Each row was made from one walk, in order. Every step used is in the known rows, and no mark comes twice. Write each row's walk.
Known rows
dupuf > mozo: [-.08,-.03,.11,-.05,-.20,.18,-.19,-.05,-.22,.26,.11,.10,.01,.06,.03,-.02,.06,-.23,-.13,-.12,.11,.02,-.12,.03,-.12,.14,.01,.09]
gized > kebazum > biri: [-.06,.13,-.21,-.10,-.07,.12,-.18,.03,-.31,-.14,.01,.23,.00,-.04,-.28,.14,.07,-.08,-.17,-.09,-.43,.16,-.11,.06,-.02,.09,.00,-.13]
gized > monobop > tipe > mozo > dupuf: [-.46,.08,-.09,-.30,-.29,.31,.05,.32,.18,.13,.11,.28,.25,.07,-.04,-.36,-.15,-.03,-.33,-.33,-.19,.38,-.03,.35,-.16,.10,-.25,.13]
biri > mozo > tipe > giniv > dupuf: [-.04,-.14,-.27,-.28,-.24,.21,.14,.13,.25,.15,.33,.21,-.07,-.10,-.50,-.17,-.04,-.62,-.25,-.20,-.13,.43,.01,-.15,-.16,.10,-.36,.24]
gized > kebazum: [-.19,-.01,-.09,.06,-.06,.01,-.17,-.03,-.03,.03,.00,.10,-.17,.07,.00,.00,-.07,-.04,-.19,-.01,-.23,.02,-.24,.15,-.19,.13,.00,-.17]
gized > kebazum > biri > mozo > tipe: [-.37,.11,-.67,-.04,-.52,.35,-.11,.07,-.16,-.25,.24,.38,.08,-.06,-.57,.04,.10,-.23,-.19,-.22,-.37,.53,-.14,-.02,.01,.29,-.50,.19]
biri > kebazum > gized: [-.10,.05,.06,.08,-.17,.02,-.20,.08,-.14,-.12,-.11,.06,.01,.00,.10,-.03,-.08,-.06,-.04,.24,-.29,.05,.19,-.29,-.41,.14,-.39,.15]
tipe > monobop > gized > kebazum > biri: [-.30,.04,-.21,-.05,-.20,.27,-.23,.03,-.08,-.18,.01,-.05,.21,-.04,-.18,.29,.12,-.08,-.09,-.34,-.62,.25,-.28,-.04,-.08,.02,-.12,.37]
kebazum > biri > mozo > dupuf > giniv: [.06,-.02,-.25,-.39,-.56,.47,-.02,.12,.14,-.19,.21,.03,.29,-.04,-.39,.29,.05,-.04,-.38,.04,-.56,.51,.01,-.06,.25,.13,-.17,.14]
mozo > dupuf > giniv > tipe > monobop > gized: [-.19,-.34,.15,-.23,-.30,.25,.04,-.07,.51,-.22,.21,-.54,.51,-.16,.15,.02,.02,-.33,-.24,-.11,-.59,.28,-.31,.01,-.11,.04,-.08,.64]
giniv > tipe > monobop > biri > kebazum: [-.04,-.21,-.25,.09,-.06,-.08,.13,-.03,-.17,-.18,-.01,-.32,.56,-.18,-.19,.03,.05,-.15,-.01,.01,-.50,-.03,.02,-.12,-.50,.08,-.22,.33]
biri > mozo: [-.13,-.06,-.22,-.05,-.30,.19,.06,.02,.06,-.07,.16,.08,.05,.08,-.19,.13,.01,.10,-.06,-.11,.02,.20,-.09,-.07,-.02,.09,-.27,.10]
dupuf > mozo > tipe > giniv: [-.23,-.06,-.20,-.07,-.32,.30,-.16,.21,-.21,.32,.25,.23,-.09,-.16,-.14,-.36,.09,-.73,-.34,-.35,-.01,.25,-.23,.01,-.20,.30,-.25,.23]
monobop > tipe > mozo: [-.38,.28,-.25,-.07,-.29,.24,-.17,.25,.12,.09,-.03,.33,.14,-.06,-.14,-.33,-.22,.11,-.11,-.49,.18,-.09,.06,.08,-.08,-.11,-.12,.04]
biri > kebazum > gized > monobop > tipe > mozo: [-.54,.27,-.09,-.03,-.37,.32,-.31,.37,-.23,.01,-.09,.42,.30,.07,.18,-.38,-.15,-.07,-.14,-.19,-.34,.22,.17,-.07,-.64,.17,-.58,.08]
giniv > dupuf > mozo > tipe: [-.02,-.08,.17,-.11,-.15,.17,-.12,-.11,.09,.32,.22,.16,.04,-.02,-.30,-.23,.04,-.66,-.03,-.03,.15,.18,.09,-.03,-.15,.09,-.01,.31]
biri > kebazum: [.06,.19,.02,.01,-.02,-.08,-.09,.11,-.10,-.02,-.08,.13,.06,.13,.02,.03,-.11,.10,.01,.24,-.25,.01,.10,-.08,-.21,.10,-.09,-.04]
kebazum > biri > mozo: [-.01,.08,-.35,-.23,-.29,.26,.04,.07,-.23,-.26,.16,.20,.21,-.03,-.45,.27,.15,.07,-.06,-.19,-.23,.38,.07,-.15,.15,.05,-.27,.15]
monobop > biri > kebazum: [.08,.04,-.10,.02,-.11,.01,.04,.02,-.15,.12,-.21,.01,.34,-.01,-.23,.28,-.03,-.05,.10,.30,-.38,.04,.24,-.07,-.19,.01,-.10,-.07]
kebazum > gized > monobop > tipe: [-.35,-.11,.01,-.12,-.16,.24,-.20,.14,-.10,-.12,.09,.07,.16,-.05,.41,-.23,.02,-.09,-.19,-.17,-.06,.28,-.10,-.04,-.31,.03,-.31,.08]
monobop > gized: [-.10,-.01,.19,-.15,-.07,.15,.00,-.06,.18,.03,-.04,-.05,.20,-.02,.04,.24,.03,-.15,.18,-.03,-.09,.20,-.03,-.05,.12,-.12,-.07,.21]
mozo > dupuf: [-.05,-.10,.09,-.14,-.08,.02,.18,.02,.29,-.01,.08,-.09,-.03,.00,-.15,-.01,-.06,-.07,-.23,.09,-.14,.20,.01,.10,.08,.06,-.05,.19]
monobop > gized > kebazum: [-.30,-.02,.10,-.07,-.13,.17,-.16,-.09,.17,.06,-.03,.04,.05,.06,.03,.25,-.04,-.17,-.01,-.05,-.29,.19,-.27,.10,-.10,.02,-.10,.04]
tipe > mozo > biri > kebazum > gized > monobop: [-.54,.15,.07,.05,-.18,.52,-.22,.15,-.19,-.03,-.21,.34,.13,.05,-.07,-.39,.15,-.25,-.03,.20,-.49,-.06,.41,.02,-.83,.33,-.62,.10]
giniv > dupuf: [.22,-.07,.29,-.21,.17,-.08,.04,-.11,.19,.12,.03,.02,-.03,.03,-.16,.04,-.02,-.19,.04,.12,-.01,.00,.17,-.06,-.06,-.17,.20,.01]
mozo > tipe > monobop: [-.32,-.02,-.42,.34,-.23,.10,-.05,.10,.10,-.11,.11,-.20,.08,-.10,-.08,-.35,.06,-.14,-.01,-.20,-.01,-.01,-.10,-.05,-.13,.15,-.24,.53]
mozo > dupuf > giniv > tipe: [.06,-.25,.14,-.28,-.15,.07,.09,-.06,.30,-.18,.21,-.28,.28,-.14,.04,-.14,-.04,-.34,-.35,.14,-.43,.20,-.12,.10,-.04,.11,.02,.10]
dupuf > mozo > tipe: [-.28,.00,-.12,.10,-.35,.24,-.16,-.01,-.13,.20,.16,.14,.07,-.05,-.13,-.28,.08,-.45,-.09,-.13,.17,.14,-.08,.01,-.08,.25,-.19,.31]
biri > mozo > dupuf: [-.17,-.18,-.14,-.23,-.34,.21,.22,.03,.35,-.09,.23,.00,.02,.08,-.33,.14,-.07,.03,-.28,-.01,-.13,.41,-.08,.05,.05,.14,-.31,.26]
giniv > tipe > mozo > dupuf: [-.27,-.09,-.01,-.25,-.18,.08,.31,.03,.22,-.13,.14,.03,.24,-.17,-.39,-.34,-.08,-.35,-.22,-.24,-.23,.21,.09,.18,-.24,.13,-.30,.35]
tipe > monobop: [-.14,-.07,-.20,.21,-.10,.04,-.05,.07,.04,-.07,.04,-.24,.04,-.01,.06,-.08,.03,.14,-.07,-.19,-.09,-.14,-.16,-.04,-.16,.04,-.03,.32]
monobop > tipe > giniv > dupuf: [.14,-.03,.08,-.48,.12,.03,-.04,.21,.23,.18,.17,.21,-.09,-.14,-.03,-.22,-.21,-.30,-.36,-.36,.01,.04,-.06,-.06,-.11,-.26,.19,-.08]
tipe > giniv > dupuf: [.25,-.12,.18,-.37,.21,-.02,.05,.10,.11,.25,.12,.10,-.18,-.07,-.20,-.07,-.07,-.46,-.25,-.10,-.20,.10,.04,-.07,-.20,-.11,.14,-.05]
biri > mozo > tipe: [-.32,-.02,-.46,.07,-.46,.23,.06,.05,.13,-.09,.23,.14,.12,-.04,-.32,-.12,.02,-.18,.01,-.10,.06,.35,-.03,-.07,.03,.20,-.48,.30]
gized > monobop > biri > mozo > dupuf > giniv: [-.12,-.39,-.13,-.28,-.59,.52,.14,.03,.17,.22,.13,-.16,.55,.08,-.18,.38,.13,-.28,-.31,.26,-.71,.66,-.08,.19,-.06,.21,-.29,-.02]

Which walk is each row?
[-.33,.35,-.05,.04,-.11,.36,-.13,.13,.05,.00,-.23,.38,.03,.03,-.33,-.31,.00,.02,.03,.12,-.22,-.36,.39,.06,-.46,.15,-.27,.00] => tipe > mozo > biri > kebazum
[.05,-.18,.37,-.45,.11,.41,-.12,-.05,.07,.35,.17,.23,-.28,-.11,-.26,-.24,.17,-.70,-.42,-.10,-.02,-.18,.04,.05,-.41,.02,.16,.00] => tipe > giniv > dupuf > mozo > biri
[-.28,.06,-.06,-.11,-.29,.19,.11,.16,.27,.14,-.02,.13,.05,-.02,-.40,-.19,-.12,-.14,-.18,-.16,-.17,.17,.17,.17,-.07,.10,-.25,.26] => tipe > mozo > dupuf
[-.08,-.22,.19,-.48,.07,.19,-.14,.23,.01,.11,.18,.18,-.01,-.13,.25,-.30,-.02,-.55,-.45,-.29,-.25,.35,-.05,-.12,-.47,-.08,-.18,.00] => kebazum > gized > monobop > tipe > giniv > dupuf
[-.21,-.40,-.26,-.15,-.54,.30,.11,.02,.39,-.33,.40,-.42,.34,-.09,-.07,-.06,.00,-.13,-.48,-.16,-.48,.27,-.35,.00,-.23,.24,-.28,.51] => biri > mozo > dupuf > giniv > tipe > monobop
[-.39,.15,-.06,.01,-.08,.42,-.05,.03,.17,.03,-.17,.23,-.04,-.12,-.33,-.35,.09,-.09,.02,-.12,.03,-.36,.29,.15,-.30,.02,-.16,.06] => tipe > mozo > biri
[.08,-.14,.05,-.13,-.05,.04,-.08,-.11,.01,-.17,.13,-.20,.29,-.15,.20,-.13,.03,-.28,-.12,.04,-.30,.01,-.11,-.02,-.12,.05,.06,-.06] => dupuf > giniv > tipe
[-.24,-.09,-.01,.06,-.16,.18,-.08,.01,.21,-.04,.00,-.30,.24,-.03,.06,.15,.06,.00,.12,-.25,-.16,.08,-.18,-.10,-.07,-.07,-.11,.50] => tipe > monobop > gized
[-.15,-.03,-.33,-.34,-.63,.50,-.18,.10,.11,-.16,.20,.12,.13,.05,-.38,.32,-.02,-.08,-.57,.03,-.79,.51,-.22,.10,.07,.26,-.17,-.02] => gized > kebazum > biri > mozo > dupuf > giniv
[-.14,-.23,.06,-.07,-.21,.23,-.11,-.09,.21,-.20,.13,-.48,.54,-.17,.27,.02,.10,-.28,-.04,-.18,-.46,.05,-.29,-.10,-.16,-.01,-.06,.45] => dupuf > giniv > tipe > monobop > gized
[-.05,-.48,-.17,-.07,-.33,.20,.17,-.08,.30,-.09,.13,-.63,.58,-.30,-.16,.02,.08,-.37,-.33,.01,-.62,.07,-.13,.06,-.21,.04,-.03,.40] => mozo > dupuf > giniv > tipe > monobop > biri
[.01,-.15,.45,-.27,.09,.35,-.12,-.24,.19,.22,.10,.15,-.13,.00,-.26,-.14,.19,-.44,-.15,.12,.16,-.27,.17,.06,-.31,-.02,.24,.08] => giniv > dupuf > mozo > biri
[-.21,.08,-.01,-.12,-.50,.40,-.12,.19,.35,.21,-.07,.05,.16,.00,-.18,-.15,-.16,-.20,-.29,-.01,-.37,.09,.12,.18,-.06,.11,-.12,.07] => tipe > mozo > dupuf > giniv
[-.12,-.31,-.15,.10,-.37,.27,-.07,-.13,.10,.43,.13,-.20,.35,-.18,-.51,-.08,.17,-.68,-.04,-.14,-.06,.07,.07,-.06,-.29,.02,-.06,.59] => giniv > dupuf > mozo > tipe > monobop > biri
[-.08,-.16,-.10,-.22,-.57,.39,-.03,.06,.42,.00,.19,-.09,.13,.07,-.11,.18,-.11,-.03,-.38,.13,-.33,.33,-.14,.04,.06,.16,-.18,.11] => biri > mozo > dupuf > giniv
[-.06,-.10,-.05,.09,-.26,.10,-.08,.01,-.17,.05,-.24,-.05,.29,-.16,-.19,.21,.01,-.22,.04,.31,-.40,.08,.32,-.28,-.39,.03,-.39,.12] => monobop > biri > kebazum > gized
[-.37,-.13,-.45,.42,-.49,.21,-.14,.11,-.05,-.07,-.13,-.25,.37,-.29,-.27,-.13,.05,-.36,.03,.10,-.41,.06,.22,-.33,-.53,.17,-.66,.65] => mozo > tipe > monobop > biri > kebazum > gized
[.09,.07,.48,-.25,.08,.25,-.20,-.15,.07,.20,.00,.28,-.06,.12,-.20,-.10,.08,-.32,-.12,.34,-.08,-.26,.28,-.02,-.50,.08,.14,.03] => giniv > dupuf > mozo > biri > kebazum
[.08,-.10,.16,-.54,.22,.10,-.02,.25,.02,.26,.23,.26,.03,.01,.16,-.24,-.07,-.38,-.40,-.28,-.24,.33,-.14,.09,-.25,-.10,.12,-.17] => gized > monobop > tipe > giniv > dupuf
[-.29,-.13,-.18,-.18,-.10,.17,-.06,-.08,-.15,-.45,.18,-.16,.42,-.19,-.21,.14,.19,-.28,-.12,-.45,-.68,.30,-.37,-.03,-.22,.06,-.17,.47] => giniv > tipe > monobop > gized > kebazum > biri
[-.28,.09,.02,-.10,-.16,.15,-.27,.23,-.21,-.13,.01,.21,.23,.10,.43,-.20,-.08,.00,-.17,.06,-.31,.26,.02,-.12,-.49,.13,-.40,.01] => biri > kebazum > gized > monobop > tipe
[-.07,.16,.07,-.02,.11,.16,-.08,-.01,.07,-.13,-.15,.16,-.05,.03,-.07,-.12,.04,.10,-.01,.37,-.20,-.32,.23,.00,-.34,.11,-.07,-.06] => mozo > biri > kebazum
[.08,-.06,-.04,-.23,.07,.03,.07,.12,.20,.20,.17,.15,-.12,-.18,-.32,-.31,-.04,-.70,-.17,-.11,-.14,.24,.08,-.09,-.14,.02,-.09,.16] => mozo > tipe > giniv > dupuf
[-.24,-.04,-.35,-.33,-.43,.32,.05,.06,.06,-.24,.24,.23,.02,.06,-.58,.27,.00,-.02,-.46,-.12,-.57,.55,-.20,.12,.03,.23,-.32,.16] => gized > kebazum > biri > mozo > dupuf
[-.50,-.38,-.45,.07,-.63,.50,.11,.00,-.13,.03,.14,-.02,.46,-.18,-.33,.06,.28,-.58,.04,.05,-.33,.68,.09,-.12,-.34,.28,-.89,.37] => kebazum > gized > monobop > biri > mozo > tipe
[-.20,-.18,-.25,.29,-.32,.15,-.14,.08,-.13,-.04,-.19,-.29,.31,-.16,-.12,.12,.04,-.09,-.01,.10,-.46,-.04,.17,-.32,-.55,.07,-.43,.43] => tipe > monobop > biri > kebazum > gized
[-.24,-.25,-.68,-.08,-.52,.40,.20,.18,.02,.16,.16,.08,.19,-.30,-.61,.03,.09,-.59,-.20,-.25,-.21,.47,-.05,-.10,-.08,.15,-.58,.21] => monobop > biri > mozo > tipe > giniv
[-.21,-.05,.17,-.07,-.10,.43,-.16,-.14,-.04,.10,.04,.13,-.10,-.03,-.08,-.18,.23,-.23,-.17,.02,.16,-.29,-.01,.10,-.24,.13,.05,.08] => dupuf > mozo > biri
[-.73,-.13,-.54,.18,-.71,.45,-.15,.04,.33,-.09,.23,-.05,.18,.02,-.24,.06,.03,-.20,-.06,-.36,-.31,.44,-.47,-.02,-.24,.26,-.63,.64] => biri > mozo > tipe > monobop > gized > kebazum
[-.04,-.21,-.15,.07,-.19,.10,-.15,-.03,.04,-.27,.16,-.41,.33,-.15,.25,-.23,.07,-.16,-.20,-.16,-.37,-.14,-.27,-.04,-.27,.09,.06,.25] => dupuf > giniv > tipe > monobop
[-.49,.20,-.03,.11,-.26,.47,-.24,.11,.04,-.10,-.28,.29,-.03,-.13,-.25,-.39,.03,-.18,-.04,.11,-.25,-.32,.48,-.14,-.69,.18,-.57,.19] => tipe > mozo > biri > kebazum > gized
[-.18,.08,-.43,-.18,-.35,.30,-.12,.04,-.25,-.23,.18,.30,.04,.06,-.45,.29,.07,.03,-.25,-.21,-.44,.42,-.17,-.02,-.03,.18,-.27,-.03] => gized > kebazum > biri > mozo
[-.31,-.29,-.59,-.15,-.43,.46,.23,.23,-.21,.25,.23,.14,.36,-.14,-.39,.00,.23,-.65,-.19,-.18,-.47,.76,-.15,.04,-.23,.30,-.66,.12] => gized > monobop > biri > mozo > tipe > giniv
[-.05,-.50,-.20,-.35,-.51,.35,.31,-.13,.33,-.10,.25,-.30,.59,-.22,-.39,.25,.05,-.41,-.32,.11,-.54,.46,-.07,.05,-.04,.10,-.28,.17] => monobop > biri > mozo > dupuf > giniv > tipe
[.16,-.10,.41,-.24,-.02,.10,-.14,-.15,-.01,.36,.14,.12,-.02,.10,-.15,.04,.04,-.41,-.12,.00,.11,.03,.04,-.04,-.18,-.02,.21,.09] => giniv > dupuf > mozo
[-.19,.10,-.59,-.08,-.46,.33,.06,.11,-.14,-.27,.23,.25,.25,-.14,-.59,.03,.16,-.15,.01,-.20,-.16,.52,.09,-.17,.20,.17,-.49,.35] => kebazum > biri > mozo > tipe
[-.19,-.37,.01,.00,-.17,.25,.03,-.05,-.26,.11,-.10,-.15,.37,-.14,.00,.17,.26,-.43,.03,.15,-.39,.34,.14,-.05,-.32,.09,-.39,.06] => kebazum > gized > monobop > biri
[-.24,-.31,-.53,.14,-.47,.30,.13,.02,.08,.02,.10,-.27,.36,-.08,-.38,.30,.12,.05,-.06,-.26,-.19,.11,-.09,-.09,-.17,.03,-.32,.36] => tipe > monobop > biri > mozo
[-.23,-.19,.12,.00,-.09,.16,-.07,.02,-.23,-.04,.02,-.02,.09,.02,.28,-.10,.18,-.27,-.07,.10,-.26,.31,.01,-.05,-.36,.19,-.37,.09] => kebazum > gized > monobop
[-.28,.05,-.26,-.32,-.43,.44,-.11,-.02,-.05,-.18,.12,.24,.25,.03,-.41,.52,.10,-.10,-.09,-.26,-.52,.61,-.22,-.06,.08,.07,-.36,.17] => monobop > gized > kebazum > biri > mozo
[-.43,-.09,-.11,.12,-.24,.20,-.23,-.02,.21,-.01,.01,-.20,.08,.07,.10,.16,.00,-.08,-.07,-.25,-.38,.06,-.43,.05,-.24,.05,-.12,.34] => tipe > monobop > gized > kebazum
[.01,-.35,-.26,.07,-.24,.18,-.01,-.10,.01,-.07,.05,-.55,.60,-.31,-.02,.03,.17,-.31,-.12,-.08,-.50,-.09,-.13,-.05,-.25,-.01,.03,.22] => dupuf > giniv > tipe > monobop > biri
[-.15,.00,-.33,-.01,-.13,.12,.02,.24,.00,.09,.14,.11,-.09,-.21,-.12,-.35,-.01,-.51,-.19,-.23,-.12,.25,-.09,-.03,-.07,.15,-.29,.14] => mozo > tipe > giniv
[-.05,-.32,-.23,-.20,-.62,.46,.12,-.01,.40,.14,.07,-.22,.40,-.08,-.37,.41,-.01,-.16,-.29,.17,-.45,.36,.00,.05,.08,.07,-.19,.07] => monobop > biri > mozo > dupuf > giniv
[-.37,-.54,-.13,-.21,-.54,.46,.28,-.01,.09,.02,.15,-.15,.38,-.06,-.32,.30,.18,-.39,-.25,.14,-.51,.76,.06,.00,-.29,.23,-.70,.33] => kebazum > gized > monobop > biri > mozo > dupuf
[.02,-.12,.29,-.57,.00,.28,-.20,.21,-.19,.48,.34,.36,.04,.08,.19,-.26,.01,-.58,-.52,-.41,-.13,.37,-.28,.10,-.39,.03,.14,-.11] => gized > monobop > tipe > giniv > dupuf > mozo
